Every row comes from one small tree of marks. The marks that hang from a mark follow it in brackets, in the order of their numbers. Every link used is in the known rows. Which tree was each row made from?
Known rows:
J892[J307[J727[J675[J673[J984[J885[J546]]] J688]]]]: [-0.45 -0.61  0.10  0.07 -0.18 -1.69 -0.37  0.42 -0.60  1.15 -0.77  2.54
 -1.17 -0.58 -4.15 -0.30  0.30 -1.01  1.83 -0.16  5.06 -1.72 -1.43 -1.13
  1.69]
J596[J35 J984[J673 J885[J546]]]: [ 0.99  2.16 -2.24 -0.33 -3.07  2.57 -1.69 -0.51 -0.61 -1.41  0.11 -0.12
  0.97 -4.65  0.15  0.08  4.42 -0.43  0.49  0.73  0.02  4.63 -0.45  2.09
 -6.42]
J688[J675[J673[J984[J596 J885[J546]]] J727]]: [-2.02 -0.43 -0.40  1.09 -1.70 -0.72 -0.47 -2.91  8.08 -2.51 -3.50 -1.73
  1.53  0.30  2.09  0.73  2.04 -1.39  4.52  0.84  3.12  3.17  1.30 -0.46
  7.13]
J35[J596]: [-2.18 -0.63 -0.80  1.01  1.42  2.43  0.27 -1.01 -2.10  1.17  0.63 -0.05
 -3.06  1.98  2.64  3.84  0.76 -1.90 -4.80 -1.06 -4.15 -1.85  1.98 -0.47
 -2.80]
J727[J307[J892] J675[J673[J984[J596 J885]]]]: [-0.81 -0.59 -1.13 -1.13  7.69 -2.90  0.40  3.94  0.32 -0.63  1.42 -1.24
  3.47 -4.22 -5.84 -0.72 -2.33  0.18 -1.54 -3.36  1.93  0.74 -1.37 -3.77
 -2.09]
J673[J984[J596[J35] J885[J546]]]: [ 0.52  2.12 -0.48  0.39 -1.51  2.65 -1.95 -0.07  1.83 -1.32  1.22 -1.68
  1.28 -1.22  0.44 -1.65 -0.33  2.97 -0.14 -0.07  2.30  2.34  0.00  3.90
  1.18]
J673[J984[J885]]: [ 0.76  1.70  1.02 -0.02  0.64  3.04 -1.46  1.04  3.37  0.77  0.06 -1.27
 -0.64 -0.59  0.14 -0.96 -2.52  1.01  1.03  0.41 -0.12  0.06  1.17  2.66
  1.73]
J984[J596]: [ 2.84 -0.07  0.08 -0.71 -0.71  1.49 -2.19 -1.01 -1.72  0.42  1.61 -2.25
  0.37  3.84  5.08  0.78 -2.47 -0.33 -2.09  0.66 -2.29 -2.14 -0.53  1.64
 -1.39]
J307[J727[J675[J688]]]: [-0.08 -1.56 -0.61  0.85 -0.15 -1.25  1.07  0.02 -4.22  2.29 -4.05  2.11
 -0.37  1.24 -5.37  3.09 -0.03 -0.63 -0.96  1.48  1.59 -4.60 -0.85 -1.73
 -3.02]
J984[J673 J885[J546]]: [-1.39  3.85  2.27  0.44 -6.90  1.45 -2.78  4.15  2.91 -1.89 -3.07 -3.05
  5.09 -1.36  2.04 -1.39  1.91  2.60  2.97 -1.87 -1.36  2.40 -1.42  2.23
 -0.50]
J673[J984]: [ 0.46  0.21  1.36 -0.29  2.05  3.26 -1.34 -0.66  1.46  1.47  1.08 -0.11
 -3.73  0.01  0.30 -0.87 -2.94  0.25 -0.11  1.03 -0.60 -2.27  0.33  1.62
  2.56]
J675[J673[J984] J688 J727[J307[J892]]]: [-3.76 -1.41  2.83 -1.04 -1.98 -6.11  5.98  3.27 -0.59 -2.05  1.35  2.50
  2.65  0.35 -4.22 -4.32 -0.58  3.21  1.95 -0.74  0.91  2.50  2.55 -2.99
  8.66]
J892[J307[J727[J675[J673[J984] J688]]]]: [ 0.47 -1.64  0.43 -0.59  1.64 -1.64  0.05 -0.74 -2.06  1.97 -0.05  2.30
 -2.58  0.29 -3.70  0.31 -0.76 -2.26  0.80  0.57  3.73 -3.25 -0.80 -1.67
  1.17]
J885[J984[J596]]: [ 4.97 -0.01  1.63  0.69  0.69  1.96 -1.55 -2.87 -3.15  0.98  3.35 -1.09
 -4.00  3.59  5.15 -1.82 -1.86  1.93  0.28  0.10 -2.11 -2.98 -2.21  2.36
 -0.64]
J675[J688 J727]: [-2.08 -3.59  1.87 -0.44 -5.50 -2.82  3.34  2.23 -3.15  0.00 -1.01  2.00
  1.66  4.41  1.31 -0.37  0.31  1.04  0.27  0.87 -0.67 -1.88  2.23 -0.60
  5.36]
J546[J885[J984[J596[J35]]]]: [ 2.36  0.87 -1.84  0.67 -0.24  0.86 -0.12 -1.90  0.54  0.96  2.30  1.64
 -0.88  1.42  5.58 -1.49 -0.41  0.94 -1.67  1.17 -1.09  0.45 -0.16  4.40
 -1.12]
J727[J307 J675[J673]]: [-3.44 -2.11 -0.37 -1.18  4.84 -3.32 -0.15  2.13 -1.56 -0.58 -0.84  1.28
  3.83 -3.31 -5.39  1.32 -3.49 -2.26 -2.31 -1.47 -0.05 -1.69 -2.27 -3.43
 -1.54]
J596[J35 J984[J673 J885]]: [ 2.43  1.69 -1.93 -1.09 -1.62  2.46 -1.07 -0.96 -1.31 -0.68  0.40 -1.25
  1.25 -3.89  0.74  0.87  3.20 -1.69 -0.05  1.40 -1.50  4.12  0.99  2.06
 -7.75]
J546[J885[J984[J596]]]: [ 2.68  1.28 -1.44  1.06  0.03  1.05 -0.32 -1.54  1.41  1.09  2.16  1.33
 -1.32  1.92  5.95 -2.16 -1.24  1.13 -0.70  0.73 -1.39 -0.28 -0.59  4.03
  0.14]
J35[J596[J984[J673 J885]]]: [-0.09  1.98 -2.06  1.65  1.26  3.43  0.43 -1.02 -1.20 -0.55  0.83 -1.91
 -1.84 -1.51  1.69  1.68  2.73 -1.72 -1.62 -2.06 -3.81  1.85  1.91 -0.38
 -4.53]
J688[J675[J673[J984[J596]] J727[J307[J892]]]]: [-0.67 -2.07  0.14  0.59  2.46 -1.46  0.15 -2.47  5.68 -1.53 -1.14 -2.14
  0.24  0.04  1.83 -0.01  0.91 -1.45  1.62 -0.57  2.78  1.59  1.54 -2.23
  5.17]
J885[J546]: [-2.51  0.13  0.34  0.56 -3.46  1.92 -3.11  1.16  1.34  0.61 -0.95  2.85
 -2.44  1.07  1.96  0.36  0.37  0.88 -0.54  0.26  0.14 -2.08 -3.02  0.75
  1.24]
J688[J675]: [-0.15 -1.86 -0.68  0.57  2.94  1.51 -3.17 -1.97  5.05  1.97 -2.36 -0.89
 -2.60  1.56  5.07  3.50  0.65 -2.97  0.41  1.45  0.32 -3.08  0.79  0.71
  0.82]

Which tree is each row?
[-2.75 -2.31  2.65 -1.22 -4.47 -3.39  2.28 -0.35 -0.16 -2.50 -1.35  1.15
  3.70  1.62 -0.60 -0.34 -2.05 -1.79 -0.47  0.06 -1.73  2.01  0.59 -3.36
  3.58] | J675[J673 J727[J307]]
[ 2.28  1.79 -0.77  0.64 -1.47  0.84 -0.06 -1.46  0.21 -0.03  1.82 -0.02
  0.52  0.42  5.54 -2.48  0.50  1.61 -0.64  0.36 -1.67  1.11 -0.44  4.45
 -1.10] | J546[J885[J984[J596[J35] J673]]]
[ 0.96  2.74  0.11  0.91 -1.10  2.97 -2.21  0.49  2.98 -1.16  1.00 -2.10
  0.64 -0.58  0.92 -2.60 -1.51  3.17  1.32 -0.75  1.82  1.38 -0.58  3.34
  3.07] | J673[J984[J596 J885[J546]]]
[-1.65 -2.34  2.22 -1.54 -2.75 -3.56  2.55  0.99  0.32 -1.69 -0.29  0.66
  2.49  1.84 -0.38 -0.49 -1.04 -1.24 -0.81 -0.73 -1.44  2.31  0.94 -4.52
  2.15] | J675[J673 J727[J307[J892]]]
[ 2.51  1.23 -1.11 -1.06 -3.37  0.74 -1.86  0.56 -0.87 -0.85  0.50 -3.23
  5.83  1.91  4.17  1.98 -0.12  0.57 -2.48  0.68 -1.04  2.58  1.45  4.00
 -5.16] | J984[J596[J35] J885]
[ 1.98 -2.84  0.07 -0.41  1.58  0.21 -1.85 -1.23 -2.78  2.76 -0.49  1.35
 -3.12  1.28 -1.19  1.95 -0.74 -3.68 -1.37  0.02  3.23 -4.69 -1.60 -1.86
 -2.34] | J892[J307[J727[J675]]]
[-3.57 -0.37  2.66 -0.82 -2.96 -6.28  5.92  4.39  0.67 -2.55  0.67  1.64
  4.81 -0.06 -4.35 -4.46 -0.28  3.71  2.73 -1.20  1.23  4.08  3.10 -2.29
  8.09] | J675[J673[J984[J885]] J688 J727[J307[J892]]]
[ 1.20 -0.07 -0.99 -0.26  3.36 -2.58  3.00  2.23 -1.34  2.90 -1.86  1.48
 -2.23  0.37 -7.02  1.78  1.66  0.57  0.58  0.63  2.26 -1.79  0.17 -4.36
 -3.29] | J307[J727[J675[J673[J984] J688]] J892]
[ 2.04  0.20 -1.33 -0.15  3.35 -2.61  2.87  1.80 -1.92  2.31 -1.22  0.52
 -1.50  0.78 -6.39  1.39  1.52  1.04  0.47  0.37  2.42 -1.52  0.02 -4.06
 -3.22] | J307[J727[J675[J673[J984[J596]] J688]] J892]
[ 2.22  0.13 -1.69 -1.37 -0.14  2.77 -0.97 -2.58 -3.23  0.02  1.45 -0.09
 -1.91 -3.30  0.93  1.02  2.76 -2.41 -1.20  2.00 -1.92  1.81  0.16  1.02
 -6.85] | J596[J35 J984[J673]]
[-1.15  2.31 -2.19  2.18  0.21  3.49  0.01 -0.76 -0.59 -1.02  0.54 -1.19
 -2.02 -2.06  1.30  1.16  3.65 -0.89 -1.23 -2.48 -2.71  2.25  0.87 -0.36
 -3.67] | J35[J596[J984[J673 J885[J546]]]]
[ 0.33  1.81  3.14  1.96 -3.78  2.24 -2.41 -0.44 -0.98 -0.67  0.68  0.69
 -4.13 -0.22  2.53 -4.02  2.07  4.56  3.26 -1.68 -0.28 -1.55 -5.19  1.80
  2.06] | J885[J546 J984[J673]]
[-1.21 -0.47 -0.39  0.28 -0.99 -2.87  2.14 -0.20 -2.87  1.45 -4.48  2.65
  0.79  0.81 -6.60  3.04 -0.15 -1.09  0.69  2.34  0.84 -2.73 -0.60 -2.36
 -1.72] | J307[J727[J675[J673 J688]]]
[-0.02  0.99 -3.07  1.71  2.49  3.45  0.33 -1.51 -0.95  0.45  1.33 -0.24
 -3.20 -0.51  1.72  2.74  1.89 -2.33 -2.65 -1.25 -3.22  1.11  2.16 -0.38
 -4.67] | J35[J596[J984[J885]]]
[-2.59 -0.44 -1.07 -1.59  3.62 -1.15  0.25  0.41  1.93  0.02 -2.01  0.51
  1.12 -2.11 -4.91  2.50 -2.34 -3.24  1.99  1.47 -0.26 -0.59 -0.88 -2.10
  1.43] | J727[J675[J673[J984]]]
[-3.96  2.28  1.96 -1.66 -1.26 -4.11  3.63  2.12  1.56 -0.03  0.62  3.45
  0.63  0.48 -3.25 -1.96 -2.03  1.93  4.45  3.14 -2.05  0.83  2.09  0.92
  7.69] | J675[J673[J984] J688]
[-1.40 -1.33  0.22  0.93  0.50 -1.49 -0.13 -2.55  6.28 -2.48 -2.41 -2.29
  2.54 -0.42  1.61  0.04  0.44 -1.34  2.40 -0.34  2.75  2.48  1.71 -0.93
  5.81] | J688[J675[J673[J984[J596 J885]] J727[J307]]]
[ 1.69  0.18  0.08 -0.65  1.38  2.79 -1.23 -2.13 -0.83  0.12  2.55 -1.65
 -1.61  0.09  1.21 -0.72 -1.85  0.93 -1.86  1.09  0.27 -0.51  0.59  2.84
  0.76] | J673[J984[J596[J35]]]
[-0.11 -3.66 -1.21 -0.82  8.50 -1.19 -1.20  4.46 -2.75  1.83  1.27 -0.17
  0.55 -2.52 -3.25  1.22 -1.86 -0.85 -5.08 -3.78  1.37 -3.92 -2.27 -4.14
 -5.43] | J727[J307[J892] J675]
[ 4.46  0.81  2.53  0.08 -1.46  1.59 -1.13 -2.82 -4.88 -0.54  2.86 -3.12
 -1.41  1.45  4.65 -2.24  0.58  2.65  0.38 -0.39 -2.55 -0.93 -1.99  2.94
 -2.34] | J885[J984[J596[J35] J673]]
